Each row was made from one small tree. The marks that hang from a mark follow it in brackets, in the order of their numbers. Every link used is in the known rows. Write each row's tree.
Known rows:
Q417(Q710(Q433)): [-22.6   2.8  26.3  -3.0 -23.0  35.0  55.4   8.1 -16.6 -17.8   0.8  -5.5
 -24.6  23.0  45.5  25.2  -0.3   6.5 -11.9]
Q598(Q300(Q433(Q601) Q540)): [-22.8  28.6  17.2  21.2 -15.1  17.0   5.6  -3.5  -3.6  57.6  -8.7  12.1
  -0.8 -19.7  66.2 -10.3   1.4  -0.1  35.4]
Q598(Q300(Q433(Q710))): [-18.4  20.4   6.7  21.1 -11.2   0.4  10.9   4.8   0.8  18.9 -13.9   0.8
   4.8   5.2   9.2  -5.2   8.9  30.6  34.1]
Q601(Q433): [  2.0  -3.9   7.9 -11.5  -7.2   7.6   3.6   6.8  -6.6  16.7  19.8   5.9
 -10.9   7.6  -6.8   2.6   1.1  -5.8  -8.6]
Q417(Q710): [-35.1  17.9  -1.0   0.1 -26.4  27.8  17.6   0.1 -12.5  -7.4 -15.2  -9.5
   1.4  18.6  23.4  23.7   2.5  -0.1  21.9]
Q540(Q601(Q433)): [  4.9 -10.4   7.7 -15.4  -1.8 -17.1  26.8   2.6  -2.4   6.1   2.4   8.8
 -18.3  16.7  10.7  -1.5   1.5  -6.3   3.4]
Q601(Q433 Q540): [ 19.2 -23.0   4.6  -9.7   8.5 -23.4 -11.6   9.7  -8.6  22.0  63.7   3.3
  -6.3   9.7   9.9  11.1  -1.7 -20.1 -46.1]
Q710(Q417 Q433(Q601(Q540))): [ -6.9 -18.9  30.2  -2.9  30.8  51.7  24.4 -24.1 -11.6   7.7  -2.8   2.8
  -9.5   5.4  42.9   9.1 -11.9 -42.9 -29.1]
Q601(Q540 Q598): [ -6.1 -20.2 -15.5   0.7   2.9 -33.3 -33.4 -14.3  -8.0   4.3  54.8  -3.6
   7.7   2.2 -21.5  12.7   2.2 -12.8 -11.9]
Q540(Q601(Q433(Q710) Q598)): [ 36.3  -0.1 -28.2 -18.6   0.9 -40.1 -11.1  21.7  14.6 -32.2  10.9  -4.5
  -3.1 -12.4 -51.1  -1.3   0.6  23.4   2.2]
Q598(Q300): [-34.2  -4.0  14.6  14.4  -1.2   9.1  30.5  -7.1 -10.7  28.2 -21.5  -5.1
   5.1  31.5   6.2   4.8  14.3  11.5  16.9]
Q300(Q433 Q540): [-53.4  18.5  15.5   9.0 -26.4   2.4  -9.8 -19.9 -12.4  37.9  47.6  19.6
 -22.5 -22.5  53.2   8.8  -5.8  -9.1  37.0]
Q565(Q540(Q601)): [-62.2  -5.0  21.5   4.5  -8.9   5.1   7.9 -28.5  -0.4  -7.7 -38.1   2.8
  -3.6  44.6  20.4 -15.4   6.3   6.5  39.8]
Q710(Q417 Q433(Q601(Q598))): [ -6.2  -0.7  12.7  -5.3   6.7  59.4  21.7 -22.9  -5.2 -18.1 -44.0   5.2
  -8.3 -10.2 -10.6  -6.4  -7.3 -18.3   2.8]
Q540(Q601(Q598)): [-22.0  -6.0 -12.4  -5.8  -6.8 -27.4   2.2 -21.0  -2.0 -11.7  -5.5   1.2
  -2.8   8.4 -18.0   0.3   5.3   2.9  38.6]
Q540(Q601(Q433(Q710))): [ 15.3   0.4  -8.0 -17.8   8.2 -14.2   7.9  17.5   9.7  -9.0  10.3  -4.3
  -7.5   1.1 -15.6   4.1  -1.0  15.8   7.3]
Q417(Q710(Q433(Q601(Q540 Q598)))): [ 35.7  -6.0  -2.3  -4.5  -6.3   8.4   6.0  17.1  -4.8 -21.8  22.4 -12.8
  -0.8  -2.9  36.5  14.2  -5.5  -9.0 -43.3]
Q601(Q433 Q540 Q598(Q300)): [ 51.9 -29.8  -8.2   4.1   2.7 -64.0   0.6  26.4  -3.1   4.2  34.8   0.0
   7.7  15.2 -26.2  -0.7  10.1   3.5 -67.2]
Q710(Q417 Q433(Q601(Q598(Q300)))): [  5.2  -3.9  19.6   9.3   8.8  44.2  52.5  -8.8  -4.4 -13.1 -73.1   2.0
  -1.0   7.4 -10.3 -12.3   3.1  -3.5 -12.2]
Q598(Q300(Q540)): [-48.0   1.8  12.8  15.4  -4.2  -3.2  19.5  -2.7 -10.8  36.7  19.6  -1.5
  -4.6   6.2  27.0  17.1   6.7   9.1  10.6]
Q540(Q601(Q433 Q598)): [ 24.7 -10.1 -13.1 -17.1  -9.4 -42.5  10.4   6.5   2.8 -16.5   5.6   8.7
 -12.3   3.1 -26.7  -7.0   3.4   2.6  -2.6]

Which tree is each row?
[ 11.7  17.1  -6.8   6.1  11.5  14.5 -48.7  -2.9   6.3  33.1  33.4  -3.5
  15.3 -27.0  36.1  -4.4  -7.5  -8.9  22.4]	Q300(Q433(Q601(Q540) Q710))
[-11.3  34.7   6.4  19.1   4.7  52.4  16.5  -9.4   6.0  12.0 -88.1   3.3
  17.1  -9.0   9.5 -17.1  -0.7   1.4  43.7]	Q598(Q300(Q433(Q601 Q710(Q417))))
[ -0.9  27.0  -9.6   5.1 -23.1  20.2 -32.1 -16.9   1.0  19.9 -15.3  11.6
   7.4 -25.6   6.3 -24.5  -0.4  -9.3  49.9]	Q300(Q433(Q601(Q598)))
[ 18.9 -14.0  -6.7 -10.7  25.1  -1.2 -14.4   6.9   1.4 -15.0  21.2  -1.3
   1.9  -3.8 -27.5  18.1 -10.7 -21.5 -45.3]	Q601(Q433(Q710(Q417)) Q540)
[ 22.6  -0.2 -15.7  20.9  -3.2 -55.3 -22.3  10.7   4.4   1.3  30.5  -2.3
  15.2  -5.6 -12.3  -3.0   7.9  22.1 -10.2]	Q601(Q540 Q598(Q300(Q433(Q710))))
[ -7.3   5.4 -11.3  -1.6  36.9  44.6 -33.6 -16.7   4.6   5.5 -14.7 -13.6
  25.0 -14.6  -3.4  11.4 -12.4 -28.5   7.5]	Q433(Q601(Q540) Q710(Q417))
[ -6.8  25.1 -29.1  -4.5  13.7  51.9 -34.8 -15.6  12.4 -22.0 -55.8 -10.8
  26.7 -28.3 -59.7  -2.9  -6.9  -6.7  40.1]	Q433(Q601(Q598) Q710(Q417))
[ 14.8 -15.4   8.8   7.1 -17.3 -52.9  23.7  15.4  10.3 -31.6 -57.0   6.5
   1.0  44.7 -24.0 -34.1  16.3  31.5 -20.0]	Q565(Q540(Q601(Q433 Q598(Q300))))
[ 53.2 -14.4 -30.1 -12.3  10.7 -48.2 -49.7  28.5   9.0 -16.4  70.0  -9.5
   9.5 -18.7 -53.3  11.8  -2.8   8.7 -48.1]	Q601(Q433(Q710) Q540 Q598)
[-30.5  -9.9   8.1  18.1 -15.1 -34.7  19.2 -11.0   5.3 -26.7 -68.3  -0.8
  10.2  49.7 -12.8 -28.1  18.7  32.0  20.5]	Q565(Q540(Q601(Q598(Q300))))
[ 16.5  -3.6  18.1  -3.6   1.4  34.3  26.1  13.6  -9.9   1.9  21.6 -12.6
  -5.9  10.0  76.7  20.8  -6.8 -16.2 -37.3]	Q417(Q710(Q433(Q601(Q540))))
[ 23.6   4.6 -28.5 -17.8  -2.4 -55.0 -23.0  25.9  15.5 -22.2  47.5   0.1
 -12.6 -37.8 -32.3  11.7  -6.7  19.7  -7.5]	Q300(Q540(Q601(Q433(Q710) Q598)))
[ 18.6   5.7 -24.8 -13.4   1.5   4.7 -17.6   9.1   8.5 -42.7 -20.1   1.3
   2.2 -18.4 -81.0   3.7  -5.9   0.8 -12.1]	Q601(Q433(Q710(Q417)) Q598)
[ 16.7  -1.2 -14.1  -9.5  -9.5 -35.5 -26.6  17.2  22.5 -52.3 -20.1  -2.2
   2.1  10.0 -51.0 -23.1   3.3  34.2  -1.6]	Q565(Q540(Q601(Q433(Q710) Q598)))
[-34.2  42.9  -1.9   5.6  -0.5  55.3 -26.4 -19.0   5.1  16.4 -20.1  10.6
  -0.2 -52.9  27.1   2.3 -18.2 -16.5  50.3]	Q300(Q433(Q601 Q710(Q417)) Q540)
[ 15.8  18.9 -25.8   9.8   9.3  15.5 -22.1  15.5  15.6   5.5 -38.4 -21.6
  34.9 -12.5 -43.6  -9.1   9.9  32.7  27.3]	Q433(Q601(Q598(Q300)) Q710)
[ 13.2  -7.3 -21.8  -1.5  12.6  -5.7 -48.9 -10.7   0.5  19.2  28.4  -8.5
  23.4 -13.1  -5.1  -0.7  -1.2 -20.5  -0.3]	Q433(Q601(Q540 Q598))
[ 12.9 -21.0  10.1  -3.9  22.1  26.0   8.2 -20.7  -6.7 -14.0   0.2   2.6
  -4.0  -7.4   4.6   1.8 -10.3 -33.5 -34.8]	Q710(Q417 Q433(Q601(Q540 Q598)))
[ 25.8 -20.3   6.0  -4.2  15.7   3.6  -9.7  -2.6  -3.6   6.8  46.7  -5.0
  -3.0  -8.9  17.2   0.8  -4.0 -11.9 -32.8]	Q710(Q433(Q601(Q540 Q598)))
[-15.4  -9.7  22.4  -6.6 -11.5 -12.5  11.7  -1.6   5.0 -13.6 -28.5   9.7
 -12.1  38.9   9.6 -22.0   4.0   5.9   2.6]	Q565(Q540(Q601(Q433)))
[ -7.5  -5.4   7.9 -15.0  -4.5 -31.0  17.5   6.1  -2.9  14.6  41.3  12.3
 -28.9  -8.7  30.9  11.5  -5.7  -7.3  -4.9]	Q300(Q540(Q601(Q433)))
[  6.3 -20.7  26.8  -3.5  23.8  30.9   6.8  -6.8  -8.7  30.8  47.0  -4.8
  -9.6   4.0  55.1   6.9  -5.7 -20.4 -27.6]	Q710(Q433(Q601(Q540)))
[-43.8  15.5  21.1  23.7 -23.2 -12.4  20.4  -7.4 -11.7  42.7  18.2  16.4
 -15.9  -4.6  53.5   2.7   4.6   8.4  23.3]	Q598(Q300(Q433 Q540))
[ 30.3   1.7 -17.0   1.2   4.0  -8.6  13.7  22.0   8.8 -37.0 -50.8  -2.0
  11.7  -0.8 -79.5  -3.0   4.5  18.4 -26.6]	Q601(Q433(Q710(Q417)) Q598(Q300))
